Each row was made from one walk, in order. Every step used is in the known rows, and no mark comes twice. Write each row's walk.
In the rows, 100 means zero.
Known rows
mevedeb > setog: 109 74 103 90 107 117 120 75 106 102 100 94 128 129 89 83 114 118 133 119
lilo > livuruz > setog > mevedeb: 119 97 89 92 104 82 64 128 65 127 87 75 110 118 99 146 142 102 90 82
sotat > duzog: 73 97 110 104 106 112 102 123 56 126 105 96 115 95 102 85 97 111 94 84
diter > vibi: 120 117 79 110 101 104 70 115 121 76 110 105 124 119 104 77 98 100 137 99
livuruz > lilo > diter > vibi > mevedeb > setog: 161 77 80 92 108 106 82 117 108 112 99 67 138 146 88 51 136 121 153 105
vibi > mevedeb > duzog > sotat: 119 78 102 96 91 119 83 115 19 112 100 74 116 118 107 51 136 108 54 126
livuruz > lilo > diter > vibi > mevedeb > duzog: 130 85 94 111 104 102 72 126 56 131 103 62 118 121 96 53 141 108 89 96
diter > lilo: 115 89 98 107 106 123 106 68 127 86 103 82 113 108 96 79 119 100 74 120
sotat > duzog > lilo > diter > vibi > mevedeb > setog: 158 67 87 89 112 119 81 116 73 124 99 77 138 134 89 61 136 133 144 98
vibi > mevedeb: 122 89 72 95 101 99 82 125 72 113 84 79 104 98 99 84 111 115 98 101
setog > mevedeb > duzog > lilo > diter: 145 82 132 94 98 88 77 116 45 140 98 90 75 89 97 124 148 97 52 74
vibi > mevedeb > setog: 126 64 81 86 108 116 105 95 84 112 88 78 131 128 88 68 124 129 130 119
diter > lilo > livuruz > setog > mevedeb: 127 92 88 95 107 94 67 112 79 120 89 66 117 123 97 134 152 102 77 93
lilo > diter > vibi > mevedeb > duzog: 120 84 91 112 103 101 67 129 42 116 102 78 121 112 99 62 125 110 88 93
duzog > lilo > diter > vibi > mevedeb: 174 96 72 98 101 93 50 140 85 108 95 82 105 110 99 82 124 112 119 83
lilo > livuruz: 93 86 92 94 107 91 88 93 80 99 96 78 118 102 97 129 117 101 85 74
mevedeb > duzog: 79 82 117 109 104 112 109 84 55 120 104 90 108 105 97 84 120 104 68 110
duzog > mevedeb > vibi: 125 90 92 85 96 99 61 138 52 116 104 101 109 147 98 61 108 112 95 132
duzog > mevedeb: 137 102 102 87 96 96 75 123 48 114 99 101 88 115 106 92 109 104 71 102
livuruz > lilo > diter > vibi: 150 119 98 110 99 84 62 136 132 96 117 88 112 124 100 74 114 88 135 76
livuruz > setog > mevedeb > duzog: 98 87 113 105 104 103 87 109 37 142 96 82 107 120 97 107 145 105 68 110

Write each row's walk
117 82 112 93 94 107 70 117 13 120 102 69 123 131 106 95 158 100 47 113 -> lilo > livuruz > setog > mevedeb > duzog > sotat
122 73 112 82 109 122 101 108 38 129 103 91 128 139 95 65 120 128 106 110 -> sotat > duzog > mevedeb > setog
116 100 111 90 101 106 77 141 13 134 103 97 100 112 108 79 107 113 66 89 -> sotat > duzog > mevedeb
81 88 109 101 99 103 84 115 23 129 91 85 103 93 104 96 142 104 43 100 -> setog > mevedeb > duzog
150 77 106 96 117 103 100 63 110 135 103 72 108 144 83 151 142 108 119 100 -> duzog > lilo > livuruz > setog
159 81 135 98 103 87 80 111 56 151 102 87 78 110 91 130 151 99 71 83 -> livuruz > setog > mevedeb > duzog > lilo > diter
142 76 119 94 108 118 97 75 53 158 93 79 84 120 91 124 171 111 62 116 -> livuruz > setog > mevedeb > duzog > lilo
154 100 109 109 102 99 65 111 94 104 115 99 107 117 98 90 127 98 111 84 -> mevedeb > duzog > lilo > diter > vibi
121 86 100 103 114 93 96 85 107 119 105 77 122 142 87 139 119 104 126 95 -> lilo > livuruz > setog
151 73 94 99 109 128 88 78 61 137 95 74 100 117 92 85 158 120 80 116 -> diter > vibi > mevedeb > duzog > lilo
156 104 103 104 99 93 49 132 73 110 107 95 103 109 103 96 141 98 95 77 -> setog > mevedeb > duzog > lilo > diter > vibi
138 102 124 100 97 76 90 126 114 126 109 78 85 106 95 96 119 86 98 73 -> livuruz > lilo > diter
95 79 108 103 108 98 81 106 26 141 94 71 116 120 96 121 154 106 60 97 -> lilo > livuruz > setog > mevedeb > duzog
139 68 115 101 119 110 105 56 86 145 105 67 112 146 81 142 152 110 103 105 -> mevedeb > duzog > lilo > livuruz > setog
136 67 85 94 115 113 75 76 51 127 94 57 121 116 92 114 162 117 74 87 -> diter > vibi > mevedeb > duzog > lilo > livuruz
140 87 101 101 90 107 58 139 25 100 109 78 124 124 109 45 133 103 71 110 -> lilo > diter > vibi > mevedeb > duzog > sotat
116 68 105 87 110 106 83 77 34 137 88 63 103 100 95 142 171 109 40 82 -> setog > mevedeb > duzog > lilo > livuruz
106 91 113 93 87 112 74 125 11 111 99 83 110 109 113 72 146 98 35 118 -> setog > mevedeb > duzog > sotat
150 62 100 98 120 109 95 68 72 151 96 57 114 147 81 133 158 118 101 106 -> vibi > mevedeb > duzog > lilo > livuruz > setog
